Known rows, with every way that one mark hangs from another
L(W(E(M(Y) X))): [ 23   6  -4   4   5  18   2  33 -52  23  31 -50 -23  15 -30  15 -25  -9
  57 -25 -24  10  -9  -6]
L(W): [ 24  23 -14   3  39  61 -30  83 -12  21  20  -8  11  15   7  25 -19  69
  19  -4 -10  13 -13 -23]
H(E N): [ 49  23  16  33  20 -11 -45  -3  29  57  45  14  -5  36 -36  31 -16  -9
  60  -3   4 -10 -53 -14]
H(N): [ 15  26 -11  27  10   6 -45  13  15  55  32  11   9  23 -42  29 -14  23
  38  -9  15  -9 -34   4]
M(Y(J)): [  1 -22   1  -7 -39  46 -30   8  -9  21   9 -51  22  17   0  20  -4  47
  -3 -21   1   9  12   6]
M(Y(J(F))): [  0 -32  21 -17 -42  43 -52  -8   3 -12  11 -38  32  22  16  17 -14  48
 -17 -16  -6   5   0 -10]
F(J(Y)): [ 15  43 -16 -24  12   5 -66 -30 -17  13  14 -13  22 -12   3  24   4  62
  25  22  16  14   3  12]
B(E(J X)): [ 48   9  -1  -5  31  14 -15  11 -11 -20  20   1  -4   2 -77  29  40 -37
  28   7 -47  -3 -16   5]
Y(J X): [  4  -7  -5 -14 -39  48 -22  19 -12   3 -18 -17  -8   3 -15  34  13  46
  28 -15  -9  11  -3   6]
N(J(F)): [ -6   5  14 -12  -8  46 -72  41  34 -21  21   5   9  -4  -2  41  -1  52
 -15   5 -55  11 -32  -6]
W(E(J X) L): [  8  34  -9 -20  -4  22   5  24 -25 -34  29 -29 -23   2 -69  44  34 -65
  51  24   0 -15 -38  14]
J(F Y(X)): [ 15  11   3 -18   0  17 -69 -37 -28 -18   9   9   8   5 -15   6 -22  51
  32  -8  -3  19 -14   0]
W(E(X) L): [ -3  40  -9  -1  -5  16  12  18 -18 -17  28 -27 -31  22 -50  31   0 -59
  67   7  15   6 -45   9]
E(M(Y) X): [ 14  -9 -28  20 -22   7   2  -4 -35  57  15 -41  -8   3 -76   3 -34 -56
  46 -40 -20  41  21  15]
M(Y(J X)): [  7 -38  -3 -13 -52  49 -24  -5 -35  12 -11 -53   6   7 -21  19   7  45
  19 -28  -6   6  13  10]
N(J): [ -7  15 -10  -3   1  47 -49  58  19  17  18 -10   0  -9 -20  46  11  51
   6  -1 -46  16 -20   7]
W(E(X)): [  5  30  -3   6 -12  13   0  20  -3   4  24 -24 -23  12 -48  30  -4 -32
  51 -10 -24  19 -46  -1]
E(J(F) M(Y) X): [ 26 -25  -5 -10 -30  12 -28 -17 -30  -3  22 -25   9 -13 -79  10  -9 -62
  14 -13 -45   6  19   8]
B(E(J M)): [ 40  12   1  -5  21   1 -28  22 -36  29  29   8 -17  13 -35  25  31 -31
  20   7 -53   1  -2  26]
K(B(E(J(F Y) M X))): [ 26   7  15 -11   0 -29 -32 -75 -35 -15  31 -10  -9  13 -80   6  -4 -63
  40  -3 -75 -30  -1  22]
J(F Y): [  9  24   7 -13  13  15 -72 -27  -4 -12  28  12  26  16   4   7 -32  52
  12  -1   3  18 -18  -3]
M(Y): [  9 -10 -15   6 -12  42 -28  20 -22  44  22 -41  19  20 -19  11 -15  26
   8 -22  -7  22  -4   6]

Rows
[ -2  41 -13   6 -16  -7  17   8 -37  13  28 -25 -49  20 -54  27 -11 -93
  82  -2   7  19 -27  27] => W(E(M X) L)
[  8  33 -15 -13 -16   0  13  17 -41  -5  29 -26 -42   3 -75  37  22 -99
  70  18  -6  -5 -20  31] => W(E(J M X) L)
[ 50 -27  19 -10   1 -13 -30 -36 -37 -19  31 -11  -3   7 -66   8  13 -71
  16  -6 -59   0   7  10] => B(E(J(F) M(Y) X))
[ 17  -9  16 -16 -39  -3 -21 -18 -35 -14  37 -36 -14   2 -56  20   5 -72
  28  -4 -50  -2 -18  12] => W(E(J(F) M(Y) X))
[ 31  17  12 -19  10  21 -21  44 -29 -28  35 -10 -17   1 -28  31   0 -16
  33  10 -47 -14 -22 -15] => L(W(E(J(F) M X)))
[ 64   6  29  12  14 -17 -51 -30  43 -12  44  23   7  10 -84  36   4 -58
  48  13 -24 -34 -51 -27] => H(E(J(F) X) N)
[ 17 -23  29 -24 -30  29 -35  15 -56 -16  18 -44 -22  21  27  19 -13  42
  32 -16 -24  -9  -9  -6] => L(W(E(M(Y(J(F) X)))))
[ -6 -15  23 -26 -62   4 -21 -26 -60 -22  18 -49 -38  31   3  19  -2 -36
  48  -4   8  -7 -16  29] => W(E(M(Y(J(F) X))) L)
[  4 -13  16 -23 -46  43 -47  -1   1 -35 -15  -3   5   7   4  28  -1  47
   8  -8 -18   6 -12  -7] => Y(J(F) X)
[ 27 -28   3  -6 -27   3 -15 -29 -75  30  18 -46 -19  20 -71   9  18 -47
  35 -17 -83 -33   4  38] => K(B(E(J M(Y(X)))))
[ 28  26   3 -22  23  51 -28  82 -33 -10  35 -20  -4  10   4  42  24  51
  19  18 -27 -23 -36 -14] => L(W(E(J)))
[ 34  25  16 -31  30  23 -43  14 -28 -59  37 -15   3  -3 -25  26   6  32
  34  16 -21 -21 -29 -22] => L(W(E(J(F Y) X)))
[ 60  19  16  14  19  -4 -49   4  24  37  48  13   5  19 -53  43  22 -16
  43  16 -10 -36 -46 -10] => H(E(J) N)
[ 11  35   6 -30  -6 -21 -23 -41 -46 -43  39 -14 -25   2 -58  22   7 -77
  67  24   5 -13 -20  28] => W(E(J(F Y) M X) L)
[ 43   5  33  25   2 -43 -58 -35  48  16  47  21 -25   5 -72  38 -20 -57
  66  -8 -47  -9 -42  -7] => H(E(M X) N(J(F)))
[ 26 -36   0 -23 -38  24 -47  -7 -56   7  14 -23   1  -6 -43  11   5 -23
  11  -8 -46   4  16  19] => E(J(F) M(Y(X)))
[ 12  -9  34 -22 -22  26 -38  25 -36 -10  33 -42  -8  29  44  20 -22  42
  17  -9 -20 -10 -12 -10] => L(W(E(M(Y(J(F))))))
[ 49 -16  22  32 -21 -41 -19 -63  10  56  35 -27 -12  23 -74  23 -24 -64
  81 -33   0 -12  -9   2] => H(E(M(Y(J)) X) N)
[ 37  15  -3  20  19 -17  -3  -4 -25  32  17   4 -29  17 -62  11  -7 -64
  56 -21 -43  29  -3  19] => B(E(M X))
[ 28   4   4 -16   5   6 -35 -42 -54  -4  15 -22  -7  14 -65  16  27   5
  39   2 -59 -39 -13  26] => K(B(E(J(Y(X)))))
[  9  -2  -8 -25 -34  13  -5  10 -86   8  25 -53 -40  10 -46  26  32 -61
  55  10  -5 -14 -10  46] => W(E(J M(Y(X))) L)
[-10  43  -6  -2 -15   2  -1  31 -39  29  34 -23 -43  32  -9  26  -7 -52
  59   8  10  11 -31  34] => W(E(M) L)
[ 27 -26 -22 -11 -29  28 -21  15 -69  46   9 -37  -7 -10 -64  15  17 -21
  25 -15 -37   7  25  32] => E(J M(Y(X)))
[  7 -28   5   0 -52   7 -20 -35 -10   6   8 -38   4   4 -45  10 -32 -35
  25 -33 -23  20  27   7] => E(M(Y(J(F))) X)
[ 25  15  -7 -17  -1 -10 -43 -44 -25 -11  23   6   7 -20 -77  12 -10 -38
  36   0 -28   8  16  14] => E(J(F Y) M X)
[ 29  35   2 -29  37  34 -40  47 -45 -16  42 -22   0   4  -1  32  19  68
  34  18 -12 -22 -26  -5] => L(W(E(J(Y))))
[ 39 -34  36  -5 -44   4 -39 -35 -18  17  13 -27 -15  25  -1  12 -19 -25
  40 -22 -34  15  -3  -2] => H(E(M(Y(J(F) X))))
[ 25  23 -31  -7   7  -6 -17 -26 -40  26  18 -10  -3 -25 -98  15   1 -40
  54  -8 -20  15  26  27] => E(J(Y) M X)
[ 27 -35  21 -13 -34   0 -34 -46 -62   1  20 -33 -13  22 -54   3   7 -46
  17  -9 -89 -35  -3  25] => K(B(E(J(F) M(Y(X)))))
[ 49   8   2 -23  36   6 -48 -21 -53 -14  18   3  -5   1 -47  20  46  25
  34   8 -27 -10  -8  22] => B(E(J(Y(X))))
